Known rows, with every step that occurs:
L > V > A: [ 1.55  1.70 -1.37 -0.39 -1.40  0.34  2.14 -1.47 -1.23  2.00 -1.33 -2.11
 -1.02 -2.05 -0.21 -1.92 -0.70 -1.69 -1.70  0.49]
R > A > V > K > P: [-0.12  1.12  1.39 -2.50  0.07 -0.36  3.42 -3.38  0.70 -0.75  1.94 -1.37
  0.84  3.11  1.70  2.50 -0.09  0.24 -0.20  2.11]
A > L: [ 2.35  2.17  1.22  0.87  0.56  0.40  2.38 -0.41 -0.06  3.93 -1.94 -2.54
 -0.66  1.04  2.27  0.59  1.45  0.64  0.95  0.79]
F > L: [ 0.90  0.19  0.46 -0.07 -0.03  1.18  0.55  0.81  0.14 -0.82 -0.73 -0.84
 -0.84  0.64  0.34 -2.71 -0.53 -0.87 -0.19  3.21]
A > F > V > K: [-2.70  0.81  0.91  0.43  0.58  1.40  2.94 -2.69 -0.88 -1.70  1.95 -1.06
 -1.88  1.45  2.59 -0.86 -0.26  2.42 -0.53 -0.30]
A > L > F > V > K > P: [ 0.07  4.46  1.11 -0.05  1.26  0.35  2.97 -2.02  0.23  3.23  1.50 -1.15
 -2.94  3.27  4.53 -0.27  1.57  1.07 -1.58  0.09]
F > L > A: [ 0.97 -0.26 -0.91 -0.54 -0.08  1.05  0.95  0.66 -1.29  0.56 -2.45 -1.07
  0.53  1.86  0.61 -3.86 -0.06 -0.05  1.12  1.96]
A > L > V > K > P: [ 2.54  3.68  0.63 -1.57  0.69  0.37  2.93 -1.93 -0.08  4.10 -1.88 -3.80
 -0.66  3.56  2.89 -0.89  2.01  0.33  0.40  2.87]
A > F > L: [ 1.16 -1.11 -0.20 -0.26 -0.99  3.05  3.32 -2.54 -0.47 -0.95  2.15 -2.22
 -0.72 -0.21 -0.67 -2.69 -0.01  0.82  2.53  3.27]
R > A > F > L > V > K > P: [ 2.15  0.80  1.66 -2.72  0.21  1.75  4.65 -4.53  0.67  0.96  1.25 -3.15
  0.05  1.30  1.01 -0.21 -1.21  0.01  1.49  4.59]
K > V > A > F > L: [-1.50  2.13 -1.88  1.71 -2.15 -1.37  0.15 -2.73  0.98 -0.71  1.25 -0.13
 -2.18 -0.74  0.92 -1.81 -1.04  1.06 -1.56  3.40]
L > F > V > K > P: [-3.10  2.66 -0.10 -0.91  0.80 -0.05  0.97 -1.98  0.35 -0.87  4.05  1.50
 -3.12  2.24  2.75 -0.86 -0.13  0.57 -3.34 -1.15]
A > F > L > V: [ 2.09 -0.41 -0.89 -0.35 -1.78  3.67  4.27 -2.54 -0.66  0.30  1.92 -3.73
 -0.43 -0.49 -1.50 -3.82  0.61 -0.14  2.06  3.87]
R > A > F: [ 1.41 -0.50  1.70 -0.52 -0.23  1.23  4.19 -3.64  0.42  1.52  1.40 -2.01
  0.51 -1.57  0.14  2.70 -1.34  0.47  1.84  0.96]
F > V > K > P: [-2.84  3.26  1.62 -0.62  2.83 -0.80 -1.02  0.08  0.10 -1.82  0.02  1.69
 -1.37  5.18  4.74 -1.83  0.08  1.66 -3.55 -0.23]
L > A > V > K > P: [-1.11  0.10 -2.56 -2.76 -0.52 -0.09  2.12 -2.49 -1.85 -0.80  0.48 -0.84
  1.88  5.60  1.10 -2.07  2.23  1.79  1.59  0.18]
R > A > V > K: [-1.00  0.52  1.40 -1.39 -0.75 -0.40  4.41 -2.84  0.27 -0.66  1.15 -2.23
  0.09  1.14  1.38  3.48 -0.84 -0.22 -0.52  1.30]
K > V > A: [-2.26  2.83 -1.82  1.84 -1.54 -3.41 -1.95 -1.13  1.23 -0.11 -0.18  1.28
 -1.77 -0.52  1.36 -0.11 -1.03  0.45 -3.21  1.33]
R > A > L > F > V: [ 1.52  3.48  2.90  1.17  0.69  0.41  4.82 -1.55  0.85  5.17  0.09 -2.33
 -1.68 -0.64  3.56  2.93 -0.42 -0.52 -1.65 -0.57]
F > V > A: [-1.46  3.03  1.00  1.86  1.13 -0.33  0.52  0.62 -1.14 -0.19 -1.51  1.18
 -2.27 -0.03  3.75 -1.88 -1.37  0.30 -4.58 -2.25]
V > K > P: [-1.35  1.16  0.43 -3.56  1.90 -1.42 -0.99 -2.60  0.41 -2.06  0.45  1.00
 -0.68  4.59  2.39  0.01 -0.31  1.56  0.10  1.99]
L > F > V: [-2.18  1.97 -0.39  1.42 -0.45  0.94  1.62 -0.34  0.00  0.56  3.85  0.88
 -2.63 -0.71  1.19 -0.87  0.09 -0.40 -3.32 -2.41]

Rows:
[ 1.69  2.23  0.14  0.57 -0.67  0.88  3.78 -2.01  0.15  4.42  1.31 -2.45
 -2.24 -0.48  1.41  1.08  1.29 -0.03  0.58  0.02] -> A > L > F
[ 1.09  1.70 -0.20 -2.44  0.22  1.08  1.19 -0.75  0.14 -0.54 -0.68 -2.18
 -0.83  3.15  0.90 -4.20  0.05 -1.03 -0.64  5.23] -> F > L > V > K > P
[ 2.42  2.24  2.24  0.08  0.02  0.22  4.92 -2.60  0.89  5.31  0.33 -2.73
 -1.18 -1.43  2.12  3.88 -0.65 -0.76  0.24  0.35] -> R > A > L > F
[-2.04  2.45 -0.60  1.14 -0.59  0.32  2.10 -1.56 -0.69  0.61  2.98  1.13
 -3.88 -2.00  1.92 -0.84 -1.22 -0.59 -4.14 -2.76] -> L > F > V > A
[ 0.60  3.76  0.98  1.98  0.23  1.16  3.62 -0.63 -0.10  4.30  1.08 -1.90
 -2.75  0.45  3.33 -0.11  1.61  0.28 -1.77 -1.14] -> A > L > F > V
[-0.78  3.84  1.31  1.08  0.54  0.36  3.88 -1.54 -0.11  3.34  0.74 -2.04
 -3.67  1.25  4.28  0.82  0.76  0.72 -1.97 -0.79] -> A > L > F > V > K
[ 2.03  1.00 -0.47 -0.09 -1.05  2.00  1.78  0.89 -0.12  0.79 -0.92 -2.79
 -0.39  0.23 -0.67 -4.19  0.28 -2.02 -0.70  3.95] -> F > L > V
[-1.48  0.86 -1.16 -2.65 -0.60  0.15  1.95 -2.89 -0.15 -3.17  3.33 -0.67
  0.29  5.14  0.91 -0.81  1.99  1.17  0.12  2.24] -> A > V > K > P
[ 0.19  0.37 -1.61 -2.55 -0.34  1.12  2.14 -1.22 -1.27 -1.51 -0.09 -1.34
  0.85  5.56  1.23 -4.61  1.41  0.70  1.22  3.53] -> F > L > A > V > K > P
[ 3.53  3.00  0.38  0.75 -0.46  1.26  3.56 -0.37 -0.33  5.53 -2.20 -4.47
 -0.21  0.68  1.35 -0.90  2.25 -0.66  0.34  1.59] -> A > L > V
[ 0.43 -1.51 -2.04 -0.85 -0.81  1.49  2.83 -2.75 -2.19  1.47  0.05 -1.45
  1.49  0.99 -0.38 -1.77  0.93  2.05  3.69 -1.06] -> L > A > F
[-0.67 -0.02 -1.28  0.59  0.05  1.75  2.68 -1.42 -2.31  1.30 -0.27 -0.89
  0.96  1.88  1.46 -2.98  1.23  2.34  1.39 -2.22] -> L > A > F > V
[ 0.05  4.42  1.86  2.34  1.54 -0.07  1.91  0.38 -1.11  2.30 -2.70 -0.45
 -2.75  0.56  5.19 -1.48 -0.36  0.68 -4.00 -1.77] -> F > V > A > L
[ 0.75 -0.35 -1.79 -0.46 -1.49  1.84  2.78  0.25 -1.65 -0.42 -0.47 -2.03
  1.08  2.77  0.00 -4.34  1.45 -0.11  1.15  2.35] -> F > L > A > V
[-1.97 -0.44 -2.36 -1.61 -1.27 -0.09  3.01 -1.99 -2.33 -0.76 -0.23 -1.72
  1.16  3.71  0.81 -1.04  1.50  1.46  1.33 -0.63] -> L > A > V > K
[-2.10  0.19 -0.96 -0.33  0.45  0.94  2.98 -2.34 -2.45  0.36 -0.61 -1.12
  0.07  2.74  2.48 -2.17  0.44  2.91  1.15 -1.90] -> L > A > F > V > K
[ 1.62  2.59 -0.17  0.07 -0.72 -0.20  3.84 -3.54 -0.93  3.57 -0.22 -1.56
 -3.72 -2.32  2.32  0.84 -1.11 -0.20 -0.79 -0.53] -> V > A > L > F
[-2.59  0.08 -0.87 -1.20 -1.62  0.05  3.09 -2.27 -0.68 -3.03  2.40 -1.81
 -0.61  2.67  0.55  0.48  1.10  0.60 -0.37  1.26] -> A > V > K
[-0.14  1.78  2.70 -1.25  1.78  0.73  3.38 -3.69  0.62  0.31  1.55 -0.80
 -0.25  2.18  3.33  1.28 -1.07  1.59 -0.37  0.87] -> R > A > F > V > K > P
[-1.91  2.05 -2.09  1.72 -2.12 -2.03 -0.18 -3.20  0.98 -0.34  1.51  0.25
 -1.80 -0.99  0.75 -0.42 -0.75  1.46 -1.50  1.77] -> K > V > A > F
